Known rows, with every step that occurs
pomebom/duzu/kidopus/parok/bidid: [-45.5   7.6  -2.7  32.9 -43.8 -55.4  -6.9 -21.5  18.0  18.7   9.2   4.7
 -46.5   5.6  30.8  -8.6 -38.2 -11.5  18.8]
parok/bidid/kidopus: [-40.8 -20.5 -12.2   1.2 -34.7 -26.9  -9.6  14.3   6.6  24.9  11.9 -11.6
  -4.3  20.9  22.6 -13.9 -30.8 -31.8  13.6]
duzu/pomebom: [-28.4  -5.4   1.5 -18.7 -21.8 -45.2  -5.9  -3.4 -11.9  17.0   3.9  11.5
 -24.4  18.7  -3.7 -13.1 -52.6 -27.7   4.7]
kidopus/parok/bidid/pomebom/duzu/muvov: [-16.2   3.6   1.5  46.4 -34.9 -55.4 -16.6  24.8  13.3  23.9  21.3  -1.9
 -15.7  38.2  38.2  15.0 -57.0   8.8  -8.5]
duzu/kidopus: [-48.9 -11.5   7.0  -5.4  -1.3 -44.6   2.1 -17.0  -4.7   7.6  10.7  22.5
 -17.5  13.5  12.3  -9.6 -27.2 -33.9  12.3]
duzu/bidid/kidopus: [-52.2   0.3   3.1  -3.5 -21.6 -16.5  12.5  12.8   6.2  26.5  29.7   0.5
   8.3   1.4  18.5 -18.6 -32.8 -27.6   4.6]
muvov/pomebom/duzu/bidid/kidopus/parok: [-52.2  39.0   6.6   1.8 -64.9 -40.8  -1.9  -6.7  13.2  25.3  48.2  12.0
  12.6 -15.6  31.4 -23.8 -33.7 -15.0  -0.2]
muvov/parok/bidid/pomebom/duzu: [ -9.5 -12.2  -7.7  24.9 -51.6 -46.6 -25.1  21.9  20.7  17.2  61.6 -16.5
 -28.8  46.4  28.3  -1.7 -73.6 -10.5  15.6]
duzu/bidid/kidopus/pomebom: [-54.4   3.5  13.9 -10.8 -38.3 -28.9  -2.9  14.1 -11.1  30.4  24.1  18.4
 -18.7   1.1  -7.7 -17.1 -32.3 -13.9   0.3]
pomebom/duzu/muvov/parok/bidid/kidopus: [-50.0   3.3   6.2  29.9 -38.7 -39.7  -3.2  17.9  29.3   7.1  53.5  -4.2
   0.9  34.3  52.3   4.4 -56.1 -49.7  12.1]
parok/bidid/kidopus/pomebom/duzu: [-41.1   0.9  12.4   7.1 -67.1 -53.4 -20.7   9.3  11.8  23.5  16.6  -6.9
 -36.2   8.2  12.3 -18.5 -41.1 -13.8   3.9]
parok/bidid/kidopus/pomebom/duzu/muvov: [-51.2   2.9  28.4  18.0 -48.3 -55.8  -9.3  26.0   8.3  18.2  14.7  10.2
 -19.3  18.6  19.8   1.5 -45.6 -22.7  -7.7]
parok/bidid: [-34.2 -35.5 -16.6   0.6 -33.9 -23.0 -10.9  -3.1  -3.9  14.2   8.2  -8.1
 -30.0  33.9  11.4  -0.5 -42.7 -26.2  12.9]
kidopus/parok/bidid/pomebom: [-10.0 -18.6 -31.3  24.6 -36.8 -42.3 -33.5  15.3  -5.4  37.5  13.5  -7.9
 -27.2  40.9  16.7   2.6 -38.1   8.0   8.3]
kidopus/pomebom/duzu/muvov/parok: [-38.0   6.4  25.5   7.6 -43.1 -54.9 -13.6 -18.3  -1.5  -9.5  59.6  22.6
 -35.7  32.4  21.0  14.9 -53.1 -32.0  -7.2]
kidopus/pomebom/duzu: [-26.9   1.9  23.6 -10.9 -54.6 -52.5 -12.8 -25.1  -5.0   0.6  27.1   7.9
 -45.0   6.0   8.8  -8.8 -38.8  -9.2 -10.9]
bidid/pomebom/duzu/muvov: [-14.3   4.9  32.4  17.6 -10.6 -53.9  -0.2  25.2   9.4   2.3  32.4   6.2
  12.6  30.5  36.4   8.2 -58.2  -8.4 -21.3]
muvov/pomebom/duzu/parok/bidid: [-46.8   6.9  -3.3  -5.5 -63.0 -41.4 -13.0   7.7  -3.2   2.1  35.2  11.1
 -16.7  17.5   3.8  16.5 -68.9  -2.7   5.7]
kidopus/pomebom: [-30.0 -18.4   3.4 -20.9 -37.1 -42.3 -20.5 -20.2 -25.7   6.4  15.9  17.8
 -40.2  20.8  -7.2  -4.3 -27.5 -16.7  -6.0]
muvov/pomebom/duzu/bidid/kidopus: [-56.3  18.7  24.0 -11.4 -54.8 -32.0   8.9  13.7  19.7  16.3  47.9  12.5
  23.4 -10.7  24.3 -24.3 -49.1 -25.1   0.6]
bidid/pomebom/duzu/kidopus/parok: [-20.3  24.4  12.1  27.6 -23.7 -73.7 -11.8  -5.4  13.7  19.6  24.6  14.4
 -17.5   8.1  32.6 -15.0 -35.9   8.4   1.8]

Rows
[-48.9 -10.1  16.9  -8.9 -18.9 -57.9 -16.4 -14.4 -21.2  12.4   4.9  38.1
 -43.4  13.8 -13.7  -7.6 -28.1 -19.6   6.0] | duzu/kidopus/pomebom
[-53.4  -3.2 -19.3   1.5 -32.0 -29.4  -8.0  21.5  -9.3  20.9  17.0  -6.1
  -3.5  19.6  15.3   6.4 -42.7 -14.4  10.1] | duzu/parok/bidid/kidopus
[-43.5  -9.7  12.9  22.1 -55.5 -48.7 -21.1   3.7   4.9   5.1  47.5  15.9
 -53.4  44.6  11.7  21.2 -64.6 -30.5   7.0] | kidopus/pomebom/duzu/muvov/parok/bidid
[-44.1  29.0  10.7   5.2 -46.8 -65.4 -12.4 -35.4   7.6   6.1  27.7  33.9
 -11.1  -5.0  25.2 -14.5 -29.7 -19.3   6.6] | muvov/pomebom/duzu/kidopus/parok
[-42.2   6.2  28.3  -3.1 -55.0 -37.6   4.4  -7.2   1.4  11.2  36.5  10.6
 -50.4  -0.6  -0.8  -7.1 -53.6   0.0  -8.0] | kidopus/pomebom/duzu/bidid
[-29.1  -5.9  14.6  30.7 -24.5 -61.7  -8.6  34.8  23.9  25.7  12.5   6.2
 -24.8  22.9  15.5 -10.0 -62.7   0.9  15.9] | parok/bidid/pomebom/duzu/kidopus
[-29.4 -11.3 -21.7  35.4 -20.3 -55.0 -26.6  19.5   0.2  41.9  -1.4  16.3
 -32.2  32.6  10.1  -2.0 -38.6   5.8  20.5] | duzu/kidopus/parok/bidid/pomebom
[-35.5   1.4  29.5   5.2 -19.1 -41.0  13.9 -12.1   8.9 -12.0  31.0   4.5
   0.1  18.4  42.3   7.5 -43.7 -31.5 -15.5] | pomebom/duzu/muvov
[-53.6  -0.2 -11.1  -2.1 -48.3 -44.6 -24.5  25.4 -24.5  26.6  15.3  11.3
 -28.8  18.3 -13.3  12.0 -40.1  -2.2   4.6] | duzu/parok/bidid/kidopus/pomebom
[-43.5   6.3  25.6   5.6 -18.1 -55.1  11.0 -23.6  18.0  -1.7  21.4  10.9
 -19.2  -2.6  29.9 -17.3 -38.9 -26.3   5.9] | pomebom/duzu/kidopus
[-24.0 -15.7 -21.6  12.0 -25.1 -36.6 -19.7  44.6 -16.7  26.9  19.7  -0.1
 -16.5  43.1  -2.3  23.2 -64.7  16.8   7.9] | duzu/parok/bidid/pomebom
[-39.0  25.5  10.2  16.0 -29.9 -61.8   0.8 -43.8   9.8   6.6  20.2  11.7
 -32.0  -5.9  38.0 -15.5 -25.8 -14.7   5.1] | pomebom/duzu/kidopus/parok
[-15.3 -32.9 -26.1  18.2 -34.8 -35.1 -32.9  29.2   3.1  24.3  48.5  -3.8
 -28.3  58.6   9.2   4.5 -59.4 -17.0  24.8] | muvov/parok/bidid/pomebom
[-15.7  19.9   9.1   6.1 -27.7 -54.3  -5.3  17.5  -2.1   5.5  43.3  -2.0
  -5.5  15.7  21.6  10.1 -63.2  20.9 -13.2] | bidid/pomebom/duzu/parok
[-45.7  37.0   8.2  17.2 -50.1 -36.4  13.4 -12.8  21.2  25.4  41.2 -11.3
  -5.6 -17.3  45.1 -25.2 -30.9 -10.3  -1.8] | pomebom/duzu/bidid/kidopus/parok
[-35.6   4.8  17.3  12.2 -26.1 -39.9   4.5 -16.7  12.4 -17.8  64.6   7.9
  -8.0  32.1  46.9  10.1 -54.6 -45.5   0.1] | pomebom/duzu/muvov/parok
[-35.8  18.3  16.9 -11.9 -52.7 -56.3  -8.9 -17.3 -20.1  -4.1  37.6  12.6
 -43.8   6.2   0.6  11.8 -49.4  10.8 -11.1] | kidopus/pomebom/duzu/parok
[-49.5  16.1  -3.1  11.2 -49.7 -42.4   0.3  18.0  10.8  14.3  31.7 -17.5
 -10.1   6.9  30.8   1.2 -51.6  -7.4   5.9] | pomebom/duzu/parok/bidid/kidopus
[-38.5   5.6  36.2   0.4 -36.4 -54.0  -5.0 -10.5  -7.7  -6.7  24.8  22.1
 -28.0  19.3  17.1   9.5 -45.1 -20.1 -23.3] | kidopus/pomebom/duzu/muvov
[-44.2  21.3  39.6   1.9 -35.5 -59.3  -4.8   7.8   1.7   4.0  27.3  19.2
  -2.2   8.6  27.9  -3.7 -34.7 -27.1 -21.2] | bidid/kidopus/pomebom/duzu/muvov
[ -5.7   1.4 -13.0  33.6 -56.1 -52.4 -24.9   9.2  14.6  28.0  24.2 -17.1
 -31.5  26.9  32.2  -5.0 -51.8  17.0   3.7] | kidopus/parok/bidid/pomebom/duzu
